Every row comes from one small tree of marks. The marks that hang from a mark follow it in brackets, in alphabetical order. Every link used is in the known rows. Which tree was each row made from?
Known rows:
fovus[vifi]: [.10,-.13,.23,-.17,-.06,-.02,-.09,-.05,-.08,-.05,-.07,-.08,-.06,-.07,-.33,.06,.18,-.05,-.08]
fovus[fidi mufonag]: [-.18,-.14,.04,-.14,-.15,.37,.06,.00,.17,-.04,-.16,-.08,-.14,.25,.15,-.08,-.12,.04,-.06]
mufonag[fovus rufi]: [-.19,-.64,.22,-.38,-.29,.01,-.02,.24,-.23,-.06,.01,-.24,.13,-.08,.15,.06,.02,.01,.37]
fovus[bizem fidi mufonag]: [-.11,.03,.03,.17,-.05,.29,.00,.04,.25,-.02,-.08,-.12,-.15,.07,.04,-.08,-.13,-.06,-.20]
vifi[leger]: [.16,-.34,.17,-.43,.00,.15,-.12,.01,-.17,-.02,.13,.15,.11,.09,-.14,-.01,.16,.31,.07]
fidi[fovus[bizem bure vifi]]: [.22,.42,-.13,.14,.09,-.20,-.02,-.09,-.03,.15,-.03,-.11,.13,.00,-.05,.18,.11,.02,-.09]
mufonag[fovus[bizem bure fidi] rufi]: [-.07,-.08,-.03,.03,-.07,.04,-.03,.32,-.07,-.03,-.13,-.26,.11,-.14,.37,.20,-.34,-.03,.20]
rufi[mufonag[fovus[bizem bure vifi]]]: [.26,.32,.22,.08,.10,-.44,-.06,-.07,-.14,.01,.27,-.02,.03,-.20,.01,.11,-.13,.03,-.27]
fidi[fovus[bizem mufonag[rufi]]]: [-.26,-.17,-.18,.16,-.20,.07,.08,.10,.09,.07,-.02,-.14,.02,.01,.14,-.11,.17,-.11,.11]
fovus[mufonag vifi]: [-.11,-.07,.15,.09,-.08,.08,-.06,-.09,.07,-.02,-.08,.08,-.24,-.03,-.28,-.03,.23,-.19,-.20]
bizem[fovus]: [-.08,-.38,.12,-.40,-.09,.05,.08,.03,-.16,.07,-.06,-.12,-.03,.18,-.19,-.11,.07,.07,.22]
fidi[fovus[bizem mufonag]]: [-.12,.05,-.07,.10,-.13,.10,.08,-.08,.14,.17,.11,-.14,.05,.18,.09,-.08,.16,.04,-.05]
bure[fovus]: [-.01,-.22,.11,-.64,-.12,.12,.22,.03,.00,-.14,-.10,-.21,.36,.25,.00,-.05,.15,.12,.45]
fidi[fovus]: [.01,-.19,.01,-.49,-.16,.09,.10,-.08,-.12,.12,.04,-.25,.27,.32,.15,.00,.12,.27,.22]
bure[fovus[bizem fidi vifi[leger]]]: [.25,.24,-.20,.18,.26,-.11,.00,-.09,.09,-.11,.18,.13,.21,-.14,-.03,-.02,-.04,.08,.07]
rufi[mufonag[fovus]]: [.05,-.29,.35,-.54,-.18,-.16,.08,-.05,-.21,-.04,.33,-.17,.17,.12,.19,-.06,-.13,.25,.04]
bure[fovus[bizem fidi mufonag]]: [-.14,.14,-.13,.04,-.02,.22,.24,.00,.33,-.11,-.08,-.14,.12,.17,.19,-.13,-.10,-.06,.15]
bizem[fovus[fidi mufonag]]: [-.30,-.19,-.11,-.04,-.08,.24,.16,-.02,.09,.10,-.10,-.01,-.25,.29,.10,-.21,-.18,-.03,.08]
leger[vifi]: [-.12,-.10,.11,-.50,-.04,-.08,-.06,-.08,-.11,.13,-.18,-.26,.08,-.09,-.23,-.03,.08,-.12,.05]
fovus[bizem bure fidi vifi[leger]]: [.35,.38,-.11,.32,.32,-.03,-.21,.00,-.01,-.01,.02,.24,-.05,-.18,-.07,.16,-.15,.12,-.28]
rufi[mufonag]: [.14,-.18,.33,-.56,-.11,.01,.07,-.08,-.14,-.11,.09,-.13,.10,.21,-.05,-.14,-.03,.26,-.07]
mufonag[fovus[bizem fidi]]: [.02,-.13,.15,-.05,-.09,.03,-.04,.11,-.02,.04,.16,-.35,.10,-.04,.24,.09,-.28,.10,.01]

Write each row's tree:
[.15,.14,-.26,.10,.28,-.07,-.07,-.06,-.16,.10,-.01,.36,-.12,.03,-.02,.02,-.21,.15,.02] => bizem[fovus[bure fidi vifi[leger]]]
[.16,.15,.05,.02,.06,-.17,.07,-.03,.07,-.13,-.01,-.15,.20,-.15,-.30,.00,.22,-.15,.11] => bure[fovus[bizem vifi]]
[-.14,.11,-.13,-.24,-.11,.20,.17,-.06,.06,.14,-.13,.01,.11,.43,.29,.03,.07,.15,.13] => fidi[fovus[bure mufonag]]
[.16,.25,.01,-.07,.08,.10,-.05,-.03,.00,-.06,-.27,-.05,-.04,.07,.02,.17,-.18,.03,-.10] => fovus[bure fidi vifi]
[.18,.10,-.07,.02,.18,-.11,-.14,-.03,-.18,.04,.19,.24,.07,-.07,.28,.22,-.26,.22,-.01] => mufonag[fovus[bure fidi vifi[leger]]]
[-.10,.16,-.04,.48,.00,-.01,-.10,.17,.09,-.10,-.30,.11,-.27,-.29,-.24,.06,.17,-.39,-.17] => fovus[bizem bure mufonag[rufi] vifi]
[.15,.34,-.04,.47,.24,-.03,-.19,-.03,.07,.03,.06,.47,-.21,-.20,-.29,.05,.19,-.08,-.37] => fovus[bizem bure mufonag vifi[leger]]
[.13,.25,-.10,.13,.11,-.07,.09,-.05,.17,-.13,-.06,-.21,.18,-.08,-.04,.00,-.07,-.09,.08] => bure[fovus[bizem fidi vifi]]
[-.05,.09,-.19,.25,.22,-.10,-.05,-.09,-.07,.12,.04,.57,-.29,.00,-.23,-.07,.13,-.05,-.08] => bizem[fovus[bure mufonag vifi[leger]]]
[-.30,-.08,-.22,.12,-.10,.20,.22,.18,.28,-.19,-.21,-.14,.12,.01,.25,-.17,-.08,-.20,.32] => bure[fovus[bizem fidi mufonag[rufi]]]
[-.36,-.38,-.05,-.30,-.24,.20,.26,.16,.11,-.21,-.25,-.05,.17,.13,.10,-.17,.22,-.16,.52] => bure[fovus[mufonag[rufi]]]
[.16,.23,.12,-.12,.04,-.12,.05,.02,-.06,-.01,.20,-.20,.15,.08,.43,.06,-.52,.24,-.13] => rufi[mufonag[fovus[bizem bure fidi]]]
[.02,.50,-.09,.51,.13,.10,-.08,-.02,.24,-.01,-.21,.06,-.25,-.07,-.05,.08,-.14,-.21,-.38] => fovus[bizem bure fidi mufonag vifi]
[.01,-.13,.10,-.04,-.06,-.10,-.06,-.04,-.08,.02,.10,-.18,.00,-.06,.17,.14,-.20,.01,-.01] => mufonag[fovus[fidi vifi]]
[-.20,.09,-.18,.26,-.04,.17,-.01,.11,.12,-.12,-.42,.12,-.25,-.05,.11,.05,-.13,-.26,-.03] => fovus[bure fidi mufonag[rufi] vifi]
[-.15,.14,-.08,.18,.06,-.04,.06,-.06,.00,.09,-.20,.24,-.33,.06,-.25,-.06,.11,-.23,-.07] => bizem[fovus[bure mufonag vifi]]
[.33,.39,-.22,.23,.24,-.22,-.13,-.12,-.11,.16,.20,.23,.17,-.07,-.04,.15,.14,.21,-.13] => fidi[fovus[bizem bure vifi[leger]]]
[-.10,-.16,-.10,.25,.11,-.10,-.07,-.13,-.07,.13,.20,.49,-.34,-.06,-.31,-.18,.21,-.06,-.09] => bizem[fovus[mufonag vifi[leger]]]
[.12,-.12,.31,-.21,-.09,-.37,-.01,-.16,-.21,-.03,.35,-.06,.02,-.10,.02,-.02,-.07,.10,-.13] => rufi[mufonag[fovus[vifi]]]
[.06,.19,-.23,.49,.12,-.15,-.11,-.20,.07,.19,.36,.30,-.05,-.10,-.07,-.05,.27,.03,-.26] => fidi[fovus[bizem mufonag vifi[leger]]]
[-.05,-.13,-.06,.57,.06,-.05,-.23,.09,.05,-.07,.09,.36,-.25,-.43,-.33,-.08,.30,-.26,-.20] => fovus[bizem mufonag[rufi] vifi[leger]]
[-.11,-.45,.19,-.07,-.21,-.07,-.07,.29,-.15,-.04,.07,-.29,.11,-.27,.04,.08,.04,-.09,.20] => mufonag[fovus[bizem] rufi]
